Each row comes from the steps of one path. Every step used is in the known rows, and no mark comes twice. Write the path behind each row, first mark first.
Known rows
remat/fumup/forov: [-15  -3   1  -4  -3   4  16  -3 -14 -13   3  -8 -10   0   6  -9   4  -4
   8  10   4   0  -6  10   1   6   6  -5 -10  12   3  -2  -3  -2]
rakosag/zimez: [17 -5  2 -2  1  1 -1 -9 13  3  2  9  2 -1 -1 -1  3  8  1  2 14  3  6  5
  2 -5 -6 -7 -7  5  7 -1  5  2]
remat/fumup: [ -5  -3  -1  -4  -9  10   7   0  -5 -13  -6  -5 -11   2  -4  -3   4  -8
   5  10  -1  -4  -4   1  -4   4   9  -5  -6   4   3   7   3   2]
siruf/rekizi/fumup: [-11  -7   6  13  -9  20   4  -6   4   0  -4   2  -1  -5  -8  -8   4   5
   7  11  -2   4 -13  -3  -8 -12   0   2  -6 -10 -13  -9  11 -10]
fumup/forov: [ -9   1   2   0   6  -5   9  -4  -9   0   8  -3   1  -2  10  -5  -1   4
   1   2   5   4  -1   9   4   2  -3  -1  -3   8  -1 -10  -6  -5]
lonuz/remat/vatam/tedut: [-16   1  -5   4 -13 -15  -4  12   5  -2   6  -4  -2   8   4   5   3  -7
   1   2  11   5  12   6  -7  20   2   9   6  11   2  -5  -2 -12]
zimez/pegom: [  4  -1   4   0  -2   1   6  -4  -9   5   3  -8   2   0   1   2   4   6
  -3  -4  -1   6  -4   8   3  -8 -10  -4  -1  -3   4   1  -3   0]
siruf/rekizi/fumup/remat: [ -9  -4  12  13 -11  14   6 -21  -6   5  -3  -1 -12 -10 -14 -11  -1   3
   8   6   8   4 -18   1 -12 -10  -2   8  -7 -12 -16  -7   9  -3]
forov/siruf/rekizi/fumup/remat/taze: [-27   0  -2  14   4  14   3  -9 -12   8   9  -9  -8 -29 -23 -13  -9  -4
   2   2  12   6 -28 -10 -18 -11  -4   6  -9  -7 -17   3   6 -14]
lonuz/forov/siruf/rekizi/fumup/remat: [-17  -2   6  12  -5  11  10 -31 -14  15   8   3   1 -20 -17  -6   7  -3
  17   8  14   9  -8  -3 -17 -17   4   1 -11  -1  -9  -6   9  -1]
remat/fumup/forov/siruf: [-20   2 -12  -4   1   4  19  -4 -12  -2   5  -8  -8 -10  -1  -7   2 -15
   7   8   4   2  -3   2  -9   8  10  -8 -13  12   3   5   0  -1]
forov/siruf/rekizi/fumup/remat/vatam: [-14   2  -3  20  -6  12   9 -12  -6   9  -2   5  -7 -23 -19  -9  -7 -12
   9   2  15   1 -20  -8 -21  -3   4   4  -3  -9 -13   7  16 -10]
rekizi/siruf: [ -3  -6 -10  10  -5  11   3   1   3  -2  -1  -5   4  -5 -13   1   4  -2
 -15   4   0  -8  -3  -2  -9  -2   0   0   2  -6   4   0   8   1]
taze/zimez: [  7  -4   5   0   0  -5 -10  -9   5   0  -2   4   3  -9   5   2   2   7
   5   8  -2 -11   5   4  -9   3 -11  -8   1  -1   7   5  -5  -2]
fumup/remat/vatam/tedut/rakosag/zimez/pegom: [ 28 -14   7   9  -3  -8  13   0  -3   8   6   5 -13   0   0   3  -4  18
   6 -13  28   3   6  23  -5  12  -8   1  -6   6   1  -6   4 -11]
tedut/rakosag/zimez: [ 22  -9   1   1   5  -1   6   6  16   2   1  17  -1  -5  -2   0   0  15
   3  -8   8   1   4   5  -1   6   4  -3 -15   1   3  -7   6   0]
forov/siruf/rekizi/fumup/remat: [-15   1   1  12  -7  13   9 -23  -4  15   0  -3  -8 -20 -21 -10  -2 -10
   6   3   9   4 -16  -6 -19  -9   1   5 -10 -11 -15   0  12  -1]
lonuz/forov: [ -1  -4   5  -1   3  -2   1  -7 -11  -1   8   7   8  -1   4   2   8   7
  11   6   5   5   6   3   4  -9   3  -5   0  10   5  -6  -3   2]
forov/siruf/rekizi: [-15   6 -12   4   2   6   8  -2   7  12   7   6   3  -8  -9   3   1  -4
   2   2   4   4  -1  -4 -10  -9   3  -1   1  -5 -13  -2   4  -1]
forov/siruf/rekizi/fumup: [-18  -2  -6  14  -5  18   6  -6   5  10  -3   2   1 -15 -16  -6   4  -7
   5   9  -2   5 -11 -10 -16 -11   3  -1 -10  -8 -10  -1  14  -8]
taze/zimez/pegom: [ 12  -7   9   1  -2  -5  -5 -13  -4   5   2  -6   5 -10   5   4   6  14
   3   4  -4  -4   0  12  -8  -7 -21 -12  -1  -5  11   7  -9   0]
vatam/remat/taze/zimez: [-12   4  12  -1  10  -6 -21   6   4   1  11 -14  -3 -14  -4   2  -5  11
   2  17   1  -8 -14  -2 -12   4 -19  -2   5   1  11   3 -13 -14]
forov/siruf: [ -8   5 -13   1   3  -2   3  -1   3  11   2  -1   3 -11  -7   1  -1 -13
  -2  -3   1   1   2  -8  -8   1   4  -3  -3   2   2   8   2   2]
vatam/tedut: [  0  -4  -1   2  -4   0  -2   4   3   2   2  -5  -6  12   4   2   5   3
   0   6   2  -1  16   9  -2   9  -3   4   2   8  -3 -10  -1  -9]
tedut/vatam/remat/taze: [-29   2   2   2   0 -17  -4  29  -8   3  15 -30  -7   1 -17  -3  -1  13
   3  12   1   6 -25  -4  -2   8  -9   4   6   8  12  -6  -8 -13]
fumup/forov/siruf: [-16   6 -12   1  10  -5  12  -4  -7  10  11  -3   3 -12   4  -4  -1  -8
  -1  -3   4   5   1   1  -5   4   0  -3  -7   9   0  -2  -4  -3]
rakosag/tedut/vatam: [ -1  -7   3   2 -13 -13  -1  12  -4   2  14  -6   8  13 -12 -12   3  16
   7  -2   1   6  -1  15   0  11   1  -5   6  21   8  -8   9   0]
remat/lonuz/forov: [  6   1  10   1   7  -6   1  -6 -17  -3  -2  17  12  -7   3   3   5  -1
  17  10   4  -2  16  -6   4  -3   7   2   6   9  -1  -2  -8  -4]

Which path is each row?
[-11   4  13   0 -15 -14  -5  16   0  11  17 -19   2  16 -17  -8   4  15
   7   8   2   5  -5  12  -4  13  -3  -1  10  19  15 -14   7   0]	rakosag/tedut/vatam/remat
[-33   2   0  -8 -12  -7  14  -8  -8  -9   9 -13  -7  -2   3  -6   6 -13
   5   8   6   9  -8   9  -4  13   7   2 -12  13   5  -4  -8   3]	lonuz/remat/fumup/forov
[ 23 -16  -3   9   0  -2   5  21  15  -3   1  18  -6   7   5   3  -1  16
   8  -4  18  -2  16  13  -4  20   5   0  -7  10   0 -10   9 -17]	remat/vatam/tedut/rakosag/zimez
[-15  -3  -3  21 -12  12   7  -6  -4  11   0  -1 -13 -11 -16  -7  -3  -8
  10   8  18   0  -4   1 -23   6   2   8  -2   0 -17  -2  16 -18]	forov/siruf/rekizi/fumup/remat/vatam/tedut
[  1   9   4   0   8 -12   7 -23 -26  12   2  11   5 -24  -9   2  -1 -16
  16   3  14  -2  13  -9  -7   2   8   5   3   8  -2   7  -7   4]	fumup/remat/lonuz/forov/siruf
[  3  -6  -5   9  -4  -3  -2  17  -1  -4   0   0  -5  11   4   3  -1   2
   4   5  10  -4  12   7  -4  13   2   3   8  10  -2  -2   3 -17]	remat/vatam/tedut
[-19   3   4   2 -11 -18   3  17   0  10   6 -23  -6  10 -16   0   6   8
   8  14  -2   4 -12  -2  -3  10  -4   4   5   4  14  -9  -1   0]	tedut/vatam/remat
[-20  -6   8  13  -3  14  13  -9  -5   0   5   0   0  -7   2 -13   4  11
   9  11   3   8 -15   7  -3  -9  -3   0 -10  -3 -14 -18   5 -14]	siruf/rekizi/fumup/forov
[ -2   1  10  11   0  -1   3 -27 -26  10  -7   8   2 -32 -14  -8   3 -20
  20   8   8   0   2 -15 -14   2   7   4  -8   3   1   7   3  -2]	rekizi/fumup/remat/lonuz/forov/siruf
[-11   0   4  15   1  12   7 -12 -13   7  -4  19  12 -24 -12  -2   9  -7
  22  19   1   2   5 -15 -12 -12  10   0  -4  -1 -12  -4   7 -12]	remat/lonuz/forov/siruf/rekizi/fumup
[ -2 -15   9  23 -11  11  13   8  -4   0  -2   7 -20  -2  -7  -5  -5  12
  14   0  13  -2  -7   9 -18  17   8  15  -5  -6 -23 -15  13 -24]	siruf/rekizi/fumup/remat/vatam/tedut/rakosag
[-23  -1   3  -1 -18  -8   9  18  -4  -2   0 -28 -18  12 -20  -3  11   0
  15  25  -3   1 -16   0  -7  14   6  -1  -2   8  18  -2   2   1]	tedut/vatam/remat/fumup
[-19   0  -5  11   3   5  11  -8  -7   9   2  -8   1 -21  -3 -14   3 -11
   3   4  -1   7 -10  -5 -12   5   1  -4 -17   3   4  -1   7 -10]	rekizi/fumup/forov/siruf
[-21  10  14  14   0  11   2  -8  -6  16  -2   6   7 -21 -19   2  11 -10
  23  29   3   3  -2 -18 -16  -9   6   6  -1  -3  -4  -8   5 -12]	vatam/remat/lonuz/forov/siruf/rekizi/fumup
[-39   9 -13  -7  -8  -8  16  -8  -5   1  11 -14  -5 -14  -3  -6   7 -25
   3   5   6  10  -3   1 -12  14  10  -1 -14  14   8   3  -5   4]	lonuz/remat/fumup/forov/siruf
[-12  -4  -5   7 -11 -17   3  26   8  -3   6   4  -7   5   5   7   0   0
   3  -8   6   4  10   8  -9  32  12  14  -2   7  -3 -10  -1 -15]	lonuz/remat/vatam/tedut/rakosag
[ -6  10   5   5   6  -4  12 -23 -21  13   6  19   6 -21 -11   4   1  -9
  19   8  16   0  11  -5  -9 -10   8   7   7   3 -17  -3  -6   0]	fumup/remat/lonuz/forov/siruf/rekizi
[ -4  -4  23  13  -5   9   6 -28 -24   1  -4  16   2 -18 -10  -7   4   1
  25  16  10   1  -3  -3  -6 -11   4  10  -1  -4 -17  -9   1  -8]	siruf/rekizi/fumup/remat/lonuz/forov
[ -5   5  22   2 -11 -20  -5   9 -18   8  15  -2  15   8 -15  -3  10  15
  24  19   5   3   9   6   0  11   4   2  15  27  14 -15   0  -4]	rakosag/tedut/vatam/remat/lonuz/forov
[-30   2   8  18 -10  -4   8   4 -13  17   1  -4   7 -14 -28  -3  16   1
  31  33   0   8  -8 -16 -15  -2   6   3   1   3   3 -13   5 -12]	tedut/vatam/remat/lonuz/forov/siruf/rekizi/fumup
[-45   9 -13  -4 -10  -1  23  -9  -1   2  16  -7  -4 -11  -4  -3   7 -16
   7  11  11  11  -8   7 -13   1  11   1 -10   8  -8  -6  -3   0]	lonuz/remat/fumup/forov/siruf/rekizi
[-38   7  -1   1 -17  -2  20  11  -7  11  27 -19  -4   8 -21 -13   8   9
  17  22  11   8 -12  18 -14   8   7  -8   1  26   3 -17  10  -5]	rakosag/tedut/vatam/remat/fumup/forov/siruf/rekizi
[-23   6 -11   4   8   2  18  -5  -3  13  15   5   5  -9   2  -2   0   1
   3   4   8   7  -2   4  -7  -8   1  -3  -2   3 -15 -12  -2  -6]	fumup/forov/siruf/rekizi
[-17   6  -4   2  -7 -14  -2   8   2  -4   5   1   3  -4  -1   3  -3 -11
   0  -3   9   6  -6  -3  -5  11   5   7   5   4   5   4   0  -2]	lonuz/remat/vatam
[-14   6   9  -6 -10   8   2   5   1  -3  -3 -18 -16   5 -11   1   4 -10
   7  20   1  -4 -11  -1  -8   6   5   1  -4   2  10   2   1   1]	vatam/remat/fumup
[  7  -8   1  10  -2  -8  10  14  -6  -1   2   4 -19   2   1   2  -9   6
   8 -12  14  -6   4  11  -9  27   8  13   0   5 -10  -7   2 -14]	fumup/remat/vatam/tedut/rakosag
[ 25 -17   3   3  -3  -1  10   6   9  11   5   2  -6   7   2   5   9  24
   1  -7  10   7  17  21  -1   6  -9  -4 -13   6   3 -12   1 -10]	vatam/tedut/rakosag/zimez/pegom
[  8   7  11   0   2  -9   2 -16 -17   3  -8   6  -6 -12  -7  -2  -9 -11
   8   0   7  -8   4  -5  -2   8   2  12   6  -3  -9   5  -7   0]	fumup/remat/lonuz
